Each row was made from one small tree. The marks that hang from a mark follow it in brackets, in the order of their numbers. Every link used is in the known rows. Write each row's tree.
Known rows
z_767(z_284 z_586):  .21  .17  .31  .22  .36  .05 -.09  .17 -.58  .08  .27  .06 -.19  .25  .20  .42 -.05 -.38 -.71 -.32 -.04 -.47  .14 -.15  .64  .11  .37 -.08 -.13
z_767(z_284 z_586(z_430 z_749)):  .27 -.42  .01 -.01  .11 -.37  .27  .29 -.36  .08  .31 -.12  .14 -.01  .28 -.01  .15 -.49 -.67 -.59 -.37 -.13  .02 -.09  .48  .10  .37  .05  .18
z_430(z_586): -.12  .49 -.02  .04  .21  .21 -.32  .41 -.02  .17  .25  .00 -.35  .42  .23  .28 -.10 -.43 -.56  .12  .15 -.38  .47  .04  .24  .43  .36  .11 -.14
z_586(z_430): -.23  .41 -.20  .22  .18 -.02 -.28  .24 -.35 -.02  .33 -.18 -.10  .11 -.17  .20  .09 -.39 -.62 -.09 -.13 -.17  .48  .02  .54  .46  .32  .15 -.14
z_579(z_305 z_586(z_749 z_767)):  .40 -.21  .20 -.20 -.08 -.07 -.28  .25  .19 -.06  .14 -.32  .04  .18 -.08  .33  .31 -.11 -.23 -.17 -.37 -.36  .13  .02 -.04  .08 -.10  .00 -.09
z_749(z_586(z_430 z_579(z_305) z_767)):  .28 -.16 -.26  .22 -.36 -.05  .00  .24  .06  .41  .50 -.14  .02  .11 -.28  .01  .36 -.16 -.05  .19 -.43  .38  .24  .34  .21  .58 -.16 -.07 -.04
z_749(z_586(z_767(z_284))):  .36  .08  .20  .39  .16  .25 -.06  .21 -.49  .42  .22 -.26 -.34  .26 -.02  .37  .11 -.17 -.47  .13 -.24 -.23  .17  .30  .25  .19  .05 -.14 -.14
z_485(z_305(z_358)): -.37  .90  .12  .27  .03  .50 -.50  .39 -.63  .25  .13 -.15 -.55  .17 -.10  .38  .25  .08 -.36  .47 -.04 -.55  .90  .22  .65  .58  .08  .47 -.57
z_586(z_767):  .04  .45  .07  .31  .18  .24 -.23  .24 -.31  .16  .21 -.16 -.26  .26  .03  .55  .02 -.27 -.44  .11 -.10 -.17  .25  .20  .17  .27  .04 -.19 -.17
z_430(z_586(z_579(z_305))):  .03  .29 -.04 -.17  .05  .09 -.23  .28  .46  .39  .33  .14 -.17  .32  .16  .04  .00 -.15 -.19  .20  .08 -.13  .46  .02  .25  .60  .19  .10 -.08
z_767(z_586(z_579(z_305) z_749)):  .23 -.13  .23 -.06 -.08 -.23  .01  .40  .26  .09  .27  .05  .07  .20  .28  .06  .24 -.19 -.13 -.22 -.26  .11  .23 -.03  .38  .40 -.16 -.07 -.05
z_586(z_767(z_284)):  .25  .22  .13  .21  .34  .19 -.05  .05 -.38  .35  .17 -.17 -.21  .11  .12  .44 -.01 -.16 -.52 -.05 -.15 -.33  .11  .10  .24  .10  .24 -.10 -.08
z_485(z_305): -.14  .88  .02  .33  .26  .35 -.57  .46 -.42  .14 -.05 -.32 -.47  .20 -.16  .42  .21 -.07 -.49  .24 -.16 -.37  .82  .13  .48  .46  .01  .24 -.38
z_767(z_284 z_586(z_430 z_579 z_749)):  .29 -.49  .06 -.06  .08 -.47  .47  .25 -.10  .32  .24  .10  .23  .02  .47 -.12  .25 -.32 -.46 -.57 -.27  .23  .02  .02  .53  .36  .22 -.19  .17
z_749(z_586(z_579(z_305) z_767)):  .29  .10  .06  .28 -.22  .17 -.14  .30  .09  .43  .34 -.11 -.18  .28 -.17  .23  .29 -.01  .00  .34 -.28  .19  .32  .36  .18  .53 -.33 -.17 -.20
z_749(z_586(z_579)): -.08  .47  .18  .38  .06  .13 -.24  .39 -.12  .31  .10  .00 -.42  .41  .04  .26  .26 -.12 -.31  .22  .01  .14  .61  .31  .54  .77 -.20 -.20 -.42
z_579(z_305(z_358) z_586(z_749)): -.04  .04  .34 -.34 -.14  .07 -.42  .15 -.02 -.13  .24 -.13 -.12  .12 -.05  .21  .33  .03 -.24  .03 -.13 -.72  .47 -.07  .45  .34  .09  .45 -.39
z_305(z_358): -.43  .68  .21  .17  .09  .38 -.35  .22 -.52  .09  .32  .00 -.41  .23  .03  .43  .04 -.11 -.48  .32  .15 -.51  .60  .13  .67  .54  .23  .27 -.52
z_579(z_305(z_358) z_586(z_749 z_767)):  .20 -.19  .30 -.27 -.29  .11 -.21  .17 -.04  .03  .29 -.16 -.04  .15 -.03  .34  .35  .02 -.13  .08 -.27 -.53  .21  .10  .12  .17 -.03  .23 -.27
z_726(z_305(z_358)): -.60  .87  .17  .08  .09  .48 -.59  .09 -.69  .17  .30  .07 -.56  .11  .01  .36  .23  .05 -.54  .47  .25 -.47  .89  .16  .61  .37  .09  .60 -.68
z_767(z_586): -.01  .41  .20  .32  .22  .11 -.30  .34 -.50 -.13  .32  .07 -.25  .38  .10  .53  .01 -.51 -.61 -.15  .02 -.31  .29 -.09  .58  .29  .16 -.13 -.24
z_586(z_579 z_749): -.07  .25  .21  .03  .17 -.12 -.02  .40  .25  .22 -.01 -.10 -.13  .20  .39  .11  .22 -.05 -.26 -.06 -.06  .18  .48  .21  .35  .63 -.16 -.15 -.23
z_430(z_586(z_749 z_767(z_284))):  .48 -.30  .11 -.15  .14  .00  .30  .36  .16  .61  .15 -.18 -.09  .19  .59  .10 -.05 -.30 -.41 -.10 -.20 -.23  .01  .21 -.23  .05  .31 -.03  .24
z_749(z_586(z_430)): -.08  .27 -.17  .38  .01  .04 -.30  .39 -.45  .04  .35 -.27 -.25  .20 -.29  .14  .25 -.43 -.56  .06 -.26 -.04  .55  .18  .54  .53  .13  .13 -.21

Which tree is each row?
 .27 -.37 -.23 -.12 -.27 -.32  .23  .27  .41  .34  .39 -.21  .28 -.11  .05 -.14  .30 -.13  .00 -.10 -.53  .43  .11  .27  .05  .42 -.15 -.03  .19
z_586(z_430 z_579(z_305) z_749 z_767)
 .53 -.15  .14  .16 -.04  .10  .02  .09  .00  .63  .30 -.11 -.16  .11 -.06  .12  .23  .09 -.10  .16 -.32 -.01  .17  .27  .23  .36 -.09 -.12 -.13
z_749(z_586(z_579(z_305) z_767(z_284)))
-.15  .34  .20  .13 -.29  .29 -.27  .25 -.13  .35  .46  .06 -.38  .24 -.13  .08  .30  .13  .00  .53 -.05 -.15  .65  .28  .66  .80 -.13  .28 -.52
z_749(z_586(z_579(z_305(z_358))))
 .15  .04  .18  .10  .03 -.08  .19  .40  .25  .40  .02 -.10 -.04  .22  .41  .24  .22 -.06 -.09 -.03 -.18  .36  .21  .39  .02  .48 -.29 -.38 -.09
z_586(z_579 z_749 z_767)
 .33 -.40 -.09 -.03  .11 -.25  .36  .19 -.17  .38  .25 -.33  .16 -.15  .22  .01  .15 -.26 -.46 -.33 -.49 -.04 -.01  .21  .07  .07  .24  .01  .23
z_586(z_430 z_749 z_767(z_284))
 .46 -.57  .04 -.21  .10 -.34  .17  .07 -.16  .16  .09 -.27  .20 -.02  .11  .13  .37 -.24 -.56 -.53 -.41 -.24 -.04  .08  .08  .04  .25 -.12  .12
z_579(z_586(z_430 z_749 z_767(z_284)))
 .14  .03 -.08  .06  .02 -.07 -.25  .10 -.34 -.07  .24 -.10  .02  .25 -.26  .44  .32 -.40 -.53 -.24 -.19 -.24  .15  .05  .23  .28  .22 -.21 -.10
z_579(z_586(z_430 z_767))
 .37 -.05  .09 -.05  .20  .08  .26  .18  .18  .81  .19  .21 -.16  .32  .52  .20 -.02 -.15 -.31  .04  .07 -.02  .07  .27 -.01  .35  .30 -.36  .10
z_430(z_586(z_579 z_767(z_284)))
 .13 -.21 -.13  .03 -.13 -.30  .34  .35  .20  .37  .21 -.10  .15  .06  .25  .02  .31 -.20 -.16 -.17 -.37  .53  .15  .41  .09  .52 -.16 -.27  .10
z_586(z_430 z_579 z_749 z_767)
 .19  .08  .31  .15  .36 -.06  .07  .14 -.31  .33  .16  .28 -.12  .28  .39  .31  .10 -.21 -.50 -.31  .08 -.14  .15 -.06  .65  .38  .22 -.34 -.15
z_767(z_284 z_586(z_579))
-.08 -.04  .12 -.39 -.30  .04  .08  .39  .51  .53  .39  .15 -.13  .21  .45 -.17  .14  .03  .05  .32  .00 -.13  .46  .21  .20  .67  .10  .39 -.15
z_430(z_586(z_579(z_305(z_358)) z_749))
 .36 -.28 -.23 -.06  .01 -.19  .18 -.10  .08  .53  .42 -.06  .20 -.15 -.06 -.02  .18 -.03 -.18 -.14 -.38  .08  .03  .12  .29  .30  .20 -.02  .14
z_586(z_430 z_579(z_305) z_767(z_284))
 .04  .34  .11  .22 -.05  .15 -.36  .30  .10  .26  .28 -.08 -.30  .27 -.18  .14  .25 -.01 -.13  .28 -.15  .02  .59  .18  .52  .68 -.21  .07 -.33
z_749(z_586(z_579(z_305)))
 .13 -.16 -.18  .11 -.08 -.18  .16  .39 -.10  .15  .27 -.35  .09  .00  .09  .15  .18 -.37 -.38 -.15 -.47  .18  .12  .29  .05  .25  .04 -.03  .14
z_586(z_430 z_749 z_767)
 .62 -.44  .30 -.32  .10 -.13 -.11  .04  .10  .13  .10 -.30  .11  .01  .04  .24  .26 -.02 -.31 -.35 -.41 -.52  .01 -.08  .03 -.11  .09  .05  .00
z_579(z_305 z_586(z_749 z_767(z_284)))
 .20 -.40 -.12 -.11 -.25 -.44  .18  .34  .19  .07  .45  .03  .28  .02  .16 -.18  .32 -.33 -.17 -.35 -.42  .29  .15  .00  .42  .45 -.01  .02  .10
z_767(z_586(z_430 z_579(z_305) z_749))
 .16 -.25 -.09 -.33 -.05 -.32 -.34  .19  .14 -.24  .23 -.32  .18 -.03 -.25  .00  .37 -.23 -.42 -.36 -.40 -.33  .37 -.18  .34  .25  .15  .30 -.06
z_579(z_305 z_586(z_430 z_749))
-.09  .01 -.18 -.02 -.40  .05  .09  .03 -.06  .42  .64  .09  .06 -.04 -.11  .05  .28 -.02  .00  .26 -.23  .07  .23  .28  .38  .60  .12  .15 -.14
z_586(z_430 z_579(z_305(z_358)) z_767)
 .12  .06 -.20  .45 -.19  .07 -.09  .35 -.45  .20  .42 -.29 -.17  .22 -.27  .26  .26 -.45 -.44  .13 -.40  .10  .27  .40  .23  .40  .00 -.09 -.06
z_749(z_586(z_430 z_767))
 .29 -.11  .09 -.07 -.12 -.08  .09  .30  .44  .37  .20 -.17  .05  .05  .20  .11  .24  .04  .04  .04 -.37  .24  .18  .26  .00  .39 -.30 -.14 -.01
z_586(z_579(z_305) z_749 z_767)
 .08  .10  .12 -.12  .05 -.14 -.13  .32  .45  .21  .16 -.16  .00  .02  .18 -.01  .21  .06 -.06 -.01 -.24  .07  .45  .07  .29  .55 -.19  .13 -.16
z_586(z_579(z_305) z_749)
 .02  .08 -.14 -.15  .05 -.12 -.56  .02 -.13 -.27  .38 -.17  .06  .09 -.46  .19  .30 -.29 -.51 -.25 -.22 -.51  .40 -.25  .50  .34  .31  .30 -.17
z_579(z_305 z_586(z_430))
 .38 -.13  .21  .05  .24 -.01  .19  .24 -.12  .40  .07 -.32 -.09  .03  .35  .25  .07 -.13 -.41 -.19 -.34 -.18  .07  .19  .05  .05  .09 -.06  .05
z_586(z_749 z_767(z_284))
 .34 -.26 -.11  .28 -.04 -.09  .29  .14 -.24  .62  .26 -.07 -.05  .08  .02  .03  .32 -.15 -.28 -.03 -.32  .29  .12  .42  .32  .50  .04 -.27  .02
z_749(z_586(z_430 z_579 z_767(z_284)))
-.19  .07 -.14  .10 -.42  .08 -.13  .19 -.17  .35  .63  .02 -.17  .06 -.27 -.12  .38 -.01 -.07  .39 -.22  .02  .57  .27  .72  .86  .02  .36 -.36
z_749(z_586(z_430 z_579(z_305(z_358))))
 .46 -.37  .16 -.21  .11 -.11  .50  .32  .44  .82  .07  .04 -.02  .25  .75  .00  .06 -.12 -.21 -.10 -.12  .12  .00  .34 -.18  .30  .13 -.30  .22
z_430(z_586(z_579 z_749 z_767(z_284)))
 .09 -.21 -.03  .11 -.08 -.29  .09  .47 -.30 -.11  .36 -.13  .11  .12  .18  .09  .20 -.60 -.57 -.44 -.36  .03  .16  .01  .45  .27  .16  .02  .08
z_767(z_586(z_430 z_749))
 .17 -.14  .01  .10  .19 -.29  .23  .11 -.36  .31  .33  .27  .12  .11  .23  .10  .18 -.35 -.54 -.44 -.09  .04  .09 -.05  .70  .44  .38 -.24  .05
z_767(z_284 z_586(z_430 z_579))
 .35  .05  .07  .00  .25  .21  .11  .20 -.12  .59  .28 -.01 -.19  .30  .35  .29 -.12 -.31 -.53  .03 -.02 -.42  .05  .16 -.03  .12  .46 -.07  .11
z_430(z_586(z_767(z_284)))
-.01  .13 -.21  .19  .01 -.11  .12  .17 -.05  .35  .30  .02  .03  .14  .02  .21  .25 -.22 -.26 -.02 -.16  .35  .20  .31  .25  .59  .04 -.33 -.04
z_586(z_430 z_579 z_767)
 .50 -.36  .17 -.18  .04 -.15  .25  .11  .38  .60  .17 -.18  .12 -.06  .30 -.02  .18  .15 -.05 -.11 -.39  .08  .05  .20  .04  .21 -.08 -.06  .08
z_586(z_579(z_305) z_749 z_767(z_284))
 .26  .06 -.07 -.11 -.11  .13 -.02  .26  .47  .55  .39  .15 -.09  .33  .21  .17  .02 -.17 -.05  .24 -.04  .04  .17  .20 -.08  .46  .07 -.13  .05
z_430(z_586(z_579(z_305) z_767))
 .25  .14  .20  .12  .31  .06  .15  .05 -.08  .58  .09  .05 -.14  .17  .27  .34  .09  .00 -.31 -.04 -.04  .01  .12  .24  .28  .37  .09 -.37 -.11
z_586(z_579 z_767(z_284))
